Each row comes from the steps of one walk. Every step used is in the known rows, and no mark comes twice. Write the walk behind each row, first mark first.
Known rows:
renob -> dinal -> vafek: -1.06  0.05  3.13 -0.99  0.81 -1.22  1.55  2.79  1.24 -1.48 -3.33 -1.39 -0.57  5.41  1.82  0.67 -1.03  0.88 -2.50 -2.28  2.94 -0.46 -1.53 -2.54 -0.33  2.23  0.18
tini -> renob -> veba -> vafek -> dinal: -3.65  1.58 -1.88 -1.31 -3.32  1.66  0.32 -0.32  3.67  1.77  2.55  1.64 -1.46  2.14  3.01 -1.43 -1.51 -2.38 -4.69 -4.51  1.42 -0.34  3.39  1.03  0.57 -2.88  2.24
dinal -> vafek: -1.31  1.22  1.31  0.40  0.23 -1.84  1.15 -0.35 -2.47  0.21 -3.01  0.01 -0.21  4.34 -2.02  0.61 -1.89  4.00 -1.82 -0.36  1.64 -0.80 -0.82 -1.51 -1.19 -2.36 -2.66
gemog -> veba -> vafek -> dinal:  1.91  0.47 -0.84 -1.91 -3.90  3.28  4.76 -0.72  0.96  0.27 -0.73  1.62  2.03  1.22 -2.26  0.20  3.06 -3.83  0.62 -1.11  0.69  1.61  1.06  4.40 -1.03 -5.05  1.29
dinal -> renob -> tini: -0.71 -0.90 -1.38  0.65  2.98  0.56 -3.95  0.73  0.43  1.99  0.36 -2.65 -2.55  1.57  0.81 -0.95 -1.55  1.82 -2.85 -1.27 -1.47 -3.09  1.13  2.69  1.44  0.80  2.88
vafek -> veba -> gemog -> zavi:  2.25  1.09 -0.94 -5.70 -2.47  1.33  1.82 -0.45 -0.01 -2.23 -0.58 -0.18 -3.06  3.18 -2.03 -3.50 -1.46  0.86  1.52 -1.29 -0.44  2.09  0.24  3.40 -3.31 -2.89  1.15
renob -> tini:  2.55  0.77 -0.31  1.76  1.15  0.11 -0.99  0.78  1.96  0.47 -0.59 -1.53 -1.75 -0.15  1.27 -2.01  0.08  2.44  0.23 -0.65  1.11 -1.33  2.58  1.44  3.83 -1.50  2.57
veba -> gemog: -0.52  1.71  0.45 -0.29 -1.86  0.57  0.03 -1.61  1.21 -1.16  1.06 -2.44 -2.43  2.61 -0.33 -3.57 -1.14 -1.68  3.28  0.79  1.88 -0.42 -2.15  2.22  1.50 -0.13  2.29
tini -> kidas: -1.21  2.81  1.46  1.02  1.48  5.31 -0.42 -1.98 -1.75 -2.70 -0.74 -1.19  0.72  0.91 -0.03  0.55 -1.32  0.69  2.85 -0.04 -0.51 -3.61  2.34 -2.14  4.51 -0.28 -0.11
renob -> dinal -> vafek -> veba -> nuzo:  0.43 -0.53  1.45 -3.83 -0.60 -0.29  1.39  3.96  1.29 -3.02 -2.79 -1.13 -1.60  7.12  1.82  0.24 -1.60  2.04 -1.25 -2.47  1.54  1.31 -1.11 -2.24 -1.63  1.48  0.17
nuzo -> veba -> vafek:  1.11 -1.80 -2.58  1.45 -5.86  0.19 -3.86  0.16 -0.11 -0.20 -4.17 -1.11  2.81 -1.89  0.51  3.47 -0.65 -1.52  4.19  1.09  2.04  3.16 -0.03  3.04 -0.50 -1.93  2.20
tili -> dinal -> vafek -> veba -> nuzo:  3.89  1.09 -0.29 -7.23 -1.47 -2.90  1.50 -1.14 -0.04 -2.36 -0.36 -1.25 -0.02  7.55  0.80 -2.22 -2.08  3.42  1.97  0.06  1.86 -1.44 -0.78  0.36 -2.77 -4.27 -3.01
kidas -> tini -> renob -> veba: -0.86  1.39 -0.42 -0.22 -3.78  0.74 -3.20 -1.31  1.72  0.22  0.29 -0.71  1.14  1.11  5.04  1.50 -1.91 -2.03 -1.19  2.57 -1.05 -1.55  0.40 -1.68  1.44 -2.15  1.61
kidas -> tini -> renob -> dinal -> vafek -> veba -> gemog -> zavi: -0.16  1.14  0.65 -2.27 -3.65  1.24 -1.91 -0.92 -0.04 -1.09 -1.58 -1.25  0.07  4.49  3.98  1.19 -3.69 -0.94  0.77  1.32  0.77 -0.54 -0.12 -1.61 -1.36 -1.52  1.63
veba -> vafek -> dinal -> renob:  0.23 -1.58 -4.27 -3.17 -3.22  4.78  0.15 -1.03  3.42  3.70 -1.04  1.28 -3.02 -1.38  1.35  0.70  0.12 -0.41 -0.77 -3.30  2.46  0.60 -0.39  3.27 -3.23 -2.95  0.54
dinal -> renob: -2.26 -1.57 -1.08 -0.69  2.26  0.57 -3.25  0.19 -0.81  1.59  0.64 -1.65 -1.32  1.65 -0.09  0.54 -1.80  0.08 -3.14 -0.92 -2.27 -2.19 -0.63  1.67 -1.28  1.86  1.10
zavi -> gemog -> veba -> vafek -> dinal -> renob: -0.07 -4.74 -1.38 -2.16 -2.49  1.20  3.91 -0.72 -1.02  1.85  0.61  0.66 -2.13  0.03  0.12  0.52 -0.23 -0.87  0.17 -1.48  0.44  0.51 -1.13  3.71  2.95 -4.61  2.91
zavi -> gemog -> veba -> nuzo:  1.31 -4.21 -0.31 -1.14 -1.61 -0.93  3.50  0.74 -2.94 -0.91  2.34  0.48 -0.81  2.07 -0.98 -0.17  0.17 -0.40  3.71  0.67 -0.86  0.83 -1.23  2.87  5.50 -2.62  3.41
renob -> tini -> kidas:  1.53  2.74  0.72  2.55  2.15  3.96 -1.22 -0.44  0.71 -1.27 -1.15 -2.43 -1.51  0.56  1.27 -1.72 -0.57  3.01  2.37 -0.74  0.82 -3.84  4.22 -0.21  7.07 -2.02  2.58
vafek -> dinal:  0.69  0.18 -2.13 -4.93 -1.26  3.18  3.93 -1.70  1.49  2.02  1.25  2.76 -1.84 -1.16  1.74 -1.76 -0.30 -1.96 -0.24  0.00  1.28  1.48 -0.65  0.85 -1.19 -2.77 -2.15
kidas -> tini:  2.21 -0.04 -0.50 -0.42 -2.90  0.97 -2.87 -1.20  0.32  0.01 -1.84 -1.16  1.30 -1.12  3.43  2.58 -0.65 -0.38  2.43  4.78 -1.05 -0.79 -1.94 -1.67  0.21 -1.35  0.00
zavi -> gemog -> veba -> vafek -> dinal -> renob -> tini -> kidas:  0.37 -3.46 -0.97 -1.05 -1.56  3.03  3.47 -1.20 -1.00  1.23  0.14 -0.43 -2.63  0.13  0.46  0.15 -0.74  0.32  1.17 -1.70  0.79 -1.22  0.67  3.35  5.77 -5.27  3.89
vafek -> veba:  1.44 -0.77 -1.94 -4.72 -1.97  1.32  0.81  0.62  0.71 -2.23 -0.82  0.58 -1.74  0.86  0.20 -0.47 -1.66  1.59 -1.36 -1.05 -2.51  2.94  1.34 -0.22 -3.68 -2.49 -1.05
zavi -> gemog: -0.65 -4.50 -0.40 -0.44 -0.58 -1.25  1.63 -0.26 -1.54  1.18  0.83  0.00 -3.00 -1.42  1.56  0.25 -1.98  1.81  0.77 -0.47  0.58  0.03 -1.71  0.04  4.03 -1.75  1.69

Write each row's walk:
 0.34  0.77  2.85 -3.95 -0.37 -0.70  2.71  2.61  0.86 -2.16 -3.65 -1.38 -1.96  7.06  0.50 -1.22 -1.51  1.55 -1.60 -3.09  2.91  0.59 -1.15 -0.71 -2.13  0.67  0.66 : renob -> dinal -> vafek -> veba -> gemog -> zavi
-3.66  1.52  1.38 -1.91 -0.57  0.07  0.86  0.71 -0.41 -1.40  0.77 -0.02 -1.21  7.29  1.13 -1.05 -4.38 -0.76 -2.79 -4.37  2.35  0.13  2.45 -0.77 -1.72  0.27  1.83 : tini -> renob -> dinal -> vafek -> veba -> gemog -> zavi
 1.02  2.65  1.29 -1.22 -0.83 -0.13  1.57 -1.61 -1.14 -0.05  0.43 -0.93 -1.92  3.15 -3.19 -4.53  0.24 -0.95  4.23 -0.54  3.15 -1.17 -1.20  4.84  0.56 -0.59  2.99 : veba -> gemog -> zavi
 0.29 -3.82  0.77 -0.44 -1.20 -1.22  4.19 -0.43 -2.75 -0.03  1.03  0.34 -0.48  0.37 -0.73  0.21 -0.39 -0.73  0.98  0.05 -0.56  0.39 -0.82  1.84  4.66 -3.35  2.52 : zavi -> gemog -> veba
 0.12 -0.07 -0.81 -2.09 -3.72  1.68 -3.23  0.35  0.36 -1.80 -0.71 -0.80  0.52  4.50  5.35  2.61 -3.76 -0.45  1.23  2.12 -0.60  0.25  0.00 -3.01 -0.93 -0.79  1.08 : kidas -> tini -> renob -> dinal -> vafek -> veba -> nuzo
 2.15  0.07 -1.44 -1.69 -2.52  3.44  3.29 -0.55  1.24  1.13 -0.71  0.66  0.89  1.66 -1.74 -0.39  2.55 -3.01 -0.35 -1.70  0.50  0.43  1.77  5.57 -0.18 -4.88  2.54 : gemog -> veba -> vafek -> dinal -> renob -> tini
-0.34 -0.30  2.28 -3.38 -0.21 -0.52  1.83  3.15  1.55 -2.53 -3.69 -1.20 -1.42  5.99  1.88  0.42 -1.77  1.66 -3.17 -2.63  1.70  1.08 -0.91 -2.76 -2.13  0.93 -0.50 : renob -> dinal -> vafek -> veba
 0.64 -0.41 -3.85 -2.36 -2.23  6.69 -0.34 -1.16  3.39  3.03 -1.55  0.36 -3.36 -0.98  1.99  0.25 -0.03  0.66  0.29 -3.58  2.67 -1.14  1.31  2.93 -0.34 -3.82  1.51 : veba -> vafek -> dinal -> renob -> tini -> kidas
 1.30  0.68 -0.01  0.35 -4.15 -1.32 -2.16 -1.19 -2.78 -1.25 -2.37 -1.88  2.24  1.33 -1.71 -1.02 -1.50 -2.97  6.70  2.71  2.30  1.93 -1.21  5.14  1.21 -0.78  3.17 : nuzo -> veba -> gemog -> zavi
 0.89 -1.20 -4.46 -2.69 -2.81  4.71 -0.10 -0.58  4.18  3.87 -1.16  0.65 -3.68 -1.18  1.85  0.04  0.39  0.60 -0.60 -3.43  2.85  0.10  0.50  3.82 -2.03 -3.65  1.41 : veba -> vafek -> dinal -> renob -> tini
-0.21  0.85 -0.15 -2.91 -1.31 -0.80  1.69  0.02 -1.96 -1.40 -3.66  0.59 -1.36  5.15 -1.95  0.45 -3.09  5.04 -2.84 -1.15  0.01  1.28 -0.18 -1.76 -3.74 -4.32 -3.34 : dinal -> vafek -> veba
 0.19  1.91  0.45 -3.44 -1.58 -0.84  2.50 -0.82 -2.50 -1.41 -3.48 -0.08 -2.44  6.62 -3.47 -1.74 -3.10  4.47 -0.82 -1.56  1.60  0.56 -0.66  0.78 -3.48 -4.57 -1.98 : dinal -> vafek -> veba -> gemog -> zavi
-0.40  0.37  2.41 -3.50 -1.11 -0.46  1.93  2.61  1.92 -2.90 -3.24 -1.98 -2.27  6.71  1.80 -0.87 -1.97  1.18 -2.07 -2.29  2.41  0.91 -1.61 -1.95 -1.59  0.90  0.35 : renob -> dinal -> vafek -> veba -> gemog
 1.60 -1.90 -4.18 -0.45 -5.39  2.03 -3.40 -0.39  0.99  1.56 -3.48 -0.79  0.95 -2.04  1.81  1.89 -1.31 -1.77  3.18  0.66  2.30  2.70  0.37  4.41 -0.24 -3.22  2.46 : nuzo -> veba -> vafek -> dinal -> renob -> tini
 3.09 -1.22 -3.69 -5.74 -2.58  1.95 -0.35  2.36  0.33 -3.39  0.95  0.93 -2.19  3.32 -0.09 -0.79 -1.02  2.27  2.74 -0.44 -3.05  3.40  0.90  1.20 -2.49 -1.57 -0.02 : vafek -> veba -> nuzo
 1.71  0.30  0.27  0.35 -3.22  1.72  3.01  0.03  0.18 -0.72 -1.43  0.17  3.03  1.78 -3.00  1.06  3.22 -2.94  0.74 -1.10  0.20  0.93  1.38  4.06 -0.53 -3.60  2.24 : gemog -> veba -> vafek
-0.18  0.51 -2.73 -4.35  1.34  5.34  0.99 -1.94  1.27  2.58  1.11  0.46 -3.51  0.28  2.22 -2.29 -1.88 -0.47 -1.25 -0.92  0.20 -1.77  0.86  1.87  1.41 -2.26 -0.09 : vafek -> dinal -> renob -> tini -> kidas
-1.10  0.28 -0.58  1.17  3.79  3.10 -4.17 -0.12 -0.32  0.77 -0.22 -3.32 -2.32  2.00  0.89 -0.62 -2.30  2.38 -1.49 -1.38 -1.76 -4.78  2.28  1.54  3.60  0.54  2.83 : dinal -> renob -> tini -> kidas
 2.39  1.31  0.12 -4.09  2.36 -0.34 -2.14 -2.13  1.47 -0.24  1.22 -4.00 -0.40  4.29  2.80 -2.77 -1.61  1.23  0.75 -0.17  1.03 -5.79  1.12  1.82  1.79 -1.35  0.80 : tili -> dinal -> renob -> tini -> kidas
-0.84  0.83  0.13 -1.84 -4.06  1.55 -2.75 -1.02  0.95 -1.71 -1.18 -1.94 -0.22  4.10  5.31  1.50 -4.24 -1.24  0.39  2.18  0.16 -0.22 -0.62 -2.88 -0.96 -1.29  1.33 : kidas -> tini -> renob -> dinal -> vafek -> veba -> gemog
-1.07  0.29 -2.52 -6.18 -0.29  2.74  1.97 -0.98  3.05  3.26  1.64  1.33 -3.34  0.91  2.51 -2.75 -0.72 -2.23 -4.41 -1.27 -0.34 -0.68 -1.21  2.50 -0.51 -1.96 -0.56 : vafek -> dinal -> renob -> veba
 0.72  1.49 -1.60 -3.49 -4.13  1.44  2.38  0.85  6.69  2.13 -0.98  1.05 -2.71  0.27  2.46 -2.08  2.57 -0.87 -3.82 -3.31  2.20 -0.14  0.02  2.75  1.28 -4.03  1.53 : renob -> veba -> vafek -> dinal
 2.43  1.88  1.51 -4.49 -0.14 -3.88  1.67 -2.22 -0.26 -0.58 -0.77 -1.79  0.94  5.93  0.79 -1.78 -1.61  2.39  0.66  0.24  3.33 -3.04 -1.12 -0.15 -1.55 -3.44 -2.95 : tili -> dinal -> vafek
 1.46 -1.58 -3.70 -0.87 -6.52  1.84 -2.04 -0.68  0.64  0.83 -3.51  0.36  1.88 -2.66  1.51  2.49 -0.87 -2.60  4.22  1.18  2.59  3.88 -0.29  3.47 -1.06 -3.23  1.19 : nuzo -> veba -> vafek -> dinal
-0.73  0.23 -0.16 -1.69 -3.43  1.44 -2.77 -0.39  0.54 -1.18 -1.60 -0.97  0.76  3.29  5.47  2.83 -3.95 -0.77 -0.71  1.75 -0.39 -0.14  0.13 -3.72 -1.61 -1.28  0.44 : kidas -> tini -> renob -> dinal -> vafek -> veba
 2.77  0.43  0.02 -0.80 -1.41  0.64  2.50  1.62 -2.06 -3.03  1.89  0.75  3.41  5.07 -3.51 -0.57  2.86 -3.15  4.25  1.60 -2.14  0.98  0.61  4.02  1.84 -1.07  2.33 : gemog -> veba -> nuzo
 0.79  0.35 -1.42 -3.51 -1.52 -0.55  1.02  1.35 -2.23 -2.16 -2.27  0.81 -1.71  6.67 -2.12  0.25 -2.65  5.36  0.08 -0.85 -0.42  1.54 -0.33 -0.70 -2.84 -3.60 -2.52 : dinal -> vafek -> veba -> nuzo
-1.32  0.53 -2.36 -6.19 -0.91  2.93  1.95 -1.50  3.33  2.79  2.10  0.59 -3.94  1.78  2.23 -3.84 -0.98 -2.86 -3.34 -0.97  0.25 -0.75 -2.00  3.17 -0.06 -2.06  0.21 : vafek -> dinal -> renob -> veba -> gemog
